Known rows, with every step that occurs:
pemem/sobun/vekur/leban: 0 12 -20 -25 5 7 -13 17 1 -6 5 -4 25 -8 -1 -33 -1 -10 8 -22 11 5 -8
vekur/leban/pemem/sobun/muze/zugil: 12 -13 -16 -22 -19 -2 -1 20 9 3 35 2 0 -16 -6 -38 13 -8 13 -26 -1 45 -6
sobun/leban/vekur: 4 5 -1 -6 4 1 -17 24 2 -13 11 6 11 1 0 -9 0 -14 1 -34 -4 35 -7
zugil/muze: 14 -16 43 -21 -7 0 -9 23 16 3 16 2 6 0 -4 -31 -8 -18 -6 -12 0 13 -12
leban/vekur/pemem/sobun/muze: 5 -1 14 -9 -8 18 -5 -14 -12 -10 18 12 14 -14 -3 -19 10 -5 9 -47 5 34 -22
vekur/leban/muze: 14 -25 51 -13 -5 12 -19 31 -10 -7 15 -4 0 -10 -5 -25 -23 -7 7 -1 1 45 -11
sobun/vekur/leban/muze/zugil: 5 -13 14 -14 -3 12 1 37 2 12 15 4 6 1 3 -35 -2 -4 13 -35 9 48 -16
leban/pemem: 10 -10 4 8 -12 3 -16 -3 33 -26 13 12 3 0 -2 -21 15 -15 -1 -5 -12 27 -2
vekur/pemem/sobun/leban: 3 1 6 -32 -15 20 -27 -6 -9 0 29 -2 9 -12 -11 -19 11 -18 1 -26 11 33 -2
zugil/muze/leban/pemem: 8 -27 19 -17 -26 -7 -18 37 54 -3 35 7 -8 -9 -12 -36 3 -22 -9 -4 -4 42 -2
zugil/muze/sobun/leban/pemem: 10 -4 27 -32 -16 -2 -12 77 18 3 28 14 1 -12 -9 -37 -10 -15 -6 -15 0 47 1
sobun/leban: 10 -1 17 -25 -4 2 -22 28 8 -2 16 1 4 -1 -5 -12 3 -17 -1 -14 -1 22 -1
pemem/sobun: 12 1 4 -10 9 17 -10 -8 2 -19 1 -6 16 -1 0 -24 3 -12 3 -15 0 6 -12
muze/leban: 7 -16 8 -17 -2 8 -18 27 35 -4 16 -7 -1 3 -6 -20 3 -15 -3 -3 -1 27 -9
leban/muze/sobun: 17 -12 55 -8 13 29 0 51 -12 -11 -5 5 6 -1 2 -30 -22 3 7 -11 1 42 -21
muze/leban/pemem/sobun/vekur: -1 8 -38 -5 -7 6 -12 13 47 -22 13 9 10 -11 -6 -33 19 -13 4 -26 5 22 -5
muze/zugil: 10 -13 -4 -6 1 12 1 3 18 2 12 -1 6 17 6 -26 19 -13 2 -24 -3 27 -15
zugil/muze/leban: 10 -24 31 -33 -12 0 -14 45 36 12 25 -5 -3 -3 -9 -32 -7 -19 -8 -6 4 28 -11
vekur/pemem/sobun: 4 -8 7 -15 -9 25 -19 -28 -3 -11 18 1 14 -4 -5 -25 13 -14 1 -21 7 25 -12
zugil/muze/leban/vekur/pemem/sobun: -4 -17 6 -22 -14 16 -15 9 11 2 33 -1 12 -14 -11 -36 -5 -19 -3 -39 13 52 -18
vekur/leban/muze/sobun/pemem: 9 -8 50 -31 -12 29 -18 53 -17 1 19 13 2 -18 -1 -31 -15 -1 9 10 11 55 -8
leban/muze: 17 -19 56 0 3 18 -10 16 -1 -16 4 5 0 -2 -1 -19 -10 -5 5 -11 -2 32 -17
zugil/muze/leban/vekur: 3 -17 13 -14 -3 -1 -8 43 29 0 21 0 5 -2 -5 -30 -13 -17 -6 -27 0 42 -17
muze/leban/pemem: 7 -17 -5 -3 -16 2 -21 24 54 -18 23 6 -6 -3 -9 -23 13 -18 -3 -1 -6 41 0
muze/sobun/vekur/pemem: -4 9 8 -22 -2 27 -6 22 10 2 3 20 21 5 2 -33 9 -4 2 -30 13 26 -15

Rows:
13 -7 8 -24 -18 -4 -15 22 6 -12 27 5 2 -24 -12 -33 1 -9 11 -9 -2 31 -2
vekur/leban/pemem/sobun/muze
4 19 -12 -9 11 15 -4 -5 11 -17 -6 4 24 -2 4 -27 9 -7 6 -34 8 -7 -15
pemem/sobun/vekur
0 -1 7 -30 -13 -5 -6 77 22 4 19 17 15 -11 -4 -53 -13 -11 0 -14 6 38 -2
zugil/muze/sobun/vekur/leban/pemem
10 -1 38 -49 -3 3 -8 81 -2 18 18 3 6 -5 -7 -36 -19 -12 -4 -16 6 30 -6
zugil/muze/sobun/leban
10 8 1 -28 2 10 -18 16 -6 -8 13 -8 11 -9 -6 -17 3 -16 3 -22 4 16 -3
pemem/sobun/leban
1 2 -14 -19 -18 -2 -8 35 48 -6 22 9 8 -18 -9 -45 5 -17 -1 -29 9 27 -7
zugil/muze/leban/pemem/sobun/vekur
12 -10 42 -30 5 11 1 58 7 5 7 4 11 1 0 -42 -20 -9 -4 -12 3 23 -15
zugil/muze/sobun
8 -17 1 -21 -18 1 -15 30 39 -10 30 0 0 -18 -13 -43 -1 -21 -4 -12 2 38 -5
zugil/muze/leban/pemem/sobun
12 -31 28 -12 -6 15 -6 36 -7 8 23 -5 -2 0 -1 -32 -9 -7 9 -17 3 59 -14
vekur/leban/muze/zugil
17 -3 4 -23 2 11 11 8 2 9 15 -2 4 -1 1 -29 17 -4 12 -40 4 17 -20
pemem/sobun/muze/zugil
4 -4 -3 -18 4 18 3 29 -13 5 12 -3 14 -8 3 -41 -3 -1 16 -43 14 42 -18
pemem/sobun/vekur/leban/muze/zugil
17 -24 35 2 2 21 4 17 1 -2 11 2 -2 7 4 -27 2 -6 8 -29 0 47 -21
leban/muze/zugil
0 2 -15 -8 -17 -6 -19 19 34 -14 16 15 11 -7 -3 -30 9 -13 3 -12 -1 29 3
sobun/vekur/leban/pemem
4 13 -14 -10 10 9 -13 16 -14 -19 11 -1 18 -7 -2 -14 0 -14 5 -41 0 29 -9
pemem/sobun/leban/vekur
-2 7 -18 -15 -5 4 -10 55 23 -10 8 17 17 -6 1 -40 -3 -5 5 -13 2 34 -2
muze/sobun/vekur/leban/pemem
4 -7 -8 -9 -9 20 8 -15 -10 6 26 10 12 -4 1 -26 24 -4 12 -64 6 48 -26
leban/vekur/pemem/sobun/muze/zugil
7 -12 22 -40 -21 18 -17 11 15 10 32 -1 -2 -19 -15 -25 11 -9 6 -21 13 32 -14
vekur/pemem/sobun/muze/leban
1 -16 20 -17 -20 10 -15 18 23 7 31 12 -3 -10 -9 -15 12 -7 4 -34 4 53 -19
sobun/muze/leban/vekur/pemem
-4 4 3 -20 -2 22 -17 40 -12 0 20 14 15 -2 -3 -19 1 -9 1 -38 6 62 -10
muze/sobun/leban/vekur/pemem
6 -7 37 -15 -2 8 -13 39 1 -3 8 6 8 -10 -2 -29 -16 -4 10 -18 8 33 -13
sobun/vekur/leban/muze
8 -9 16 -14 -2 0 -5 40 27 -2 15 7 -2 -5 -5 -15 -1 -5 5 -29 -2 36 -21
sobun/muze/leban/vekur
-1 -1 -9 5 -2 25 -14 -28 -12 -22 12 6 23 -5 -1 -21 11 -12 4 -42 4 38 -18
leban/vekur/pemem/sobun
7 -8 -15 -10 -12 3 -23 6 9 -24 21 -2 11 -15 -7 -33 0 -16 4 -4 -4 34 3
vekur/leban/pemem/sobun
8 -11 43 -26 -16 27 -25 7 -22 -3 28 2 2 -22 -14 -18 -2 -10 7 -30 13 54 -9
vekur/pemem/sobun/leban/muze
-3 2 8 -11 -13 17 -15 -13 21 1 12 17 16 3 0 -21 23 -12 0 -31 10 18 -11
sobun/vekur/pemem
11 -3 -11 6 -5 11 -14 -12 19 -34 10 6 10 -8 -3 -28 10 -15 3 -15 -6 22 -4
leban/pemem/sobun
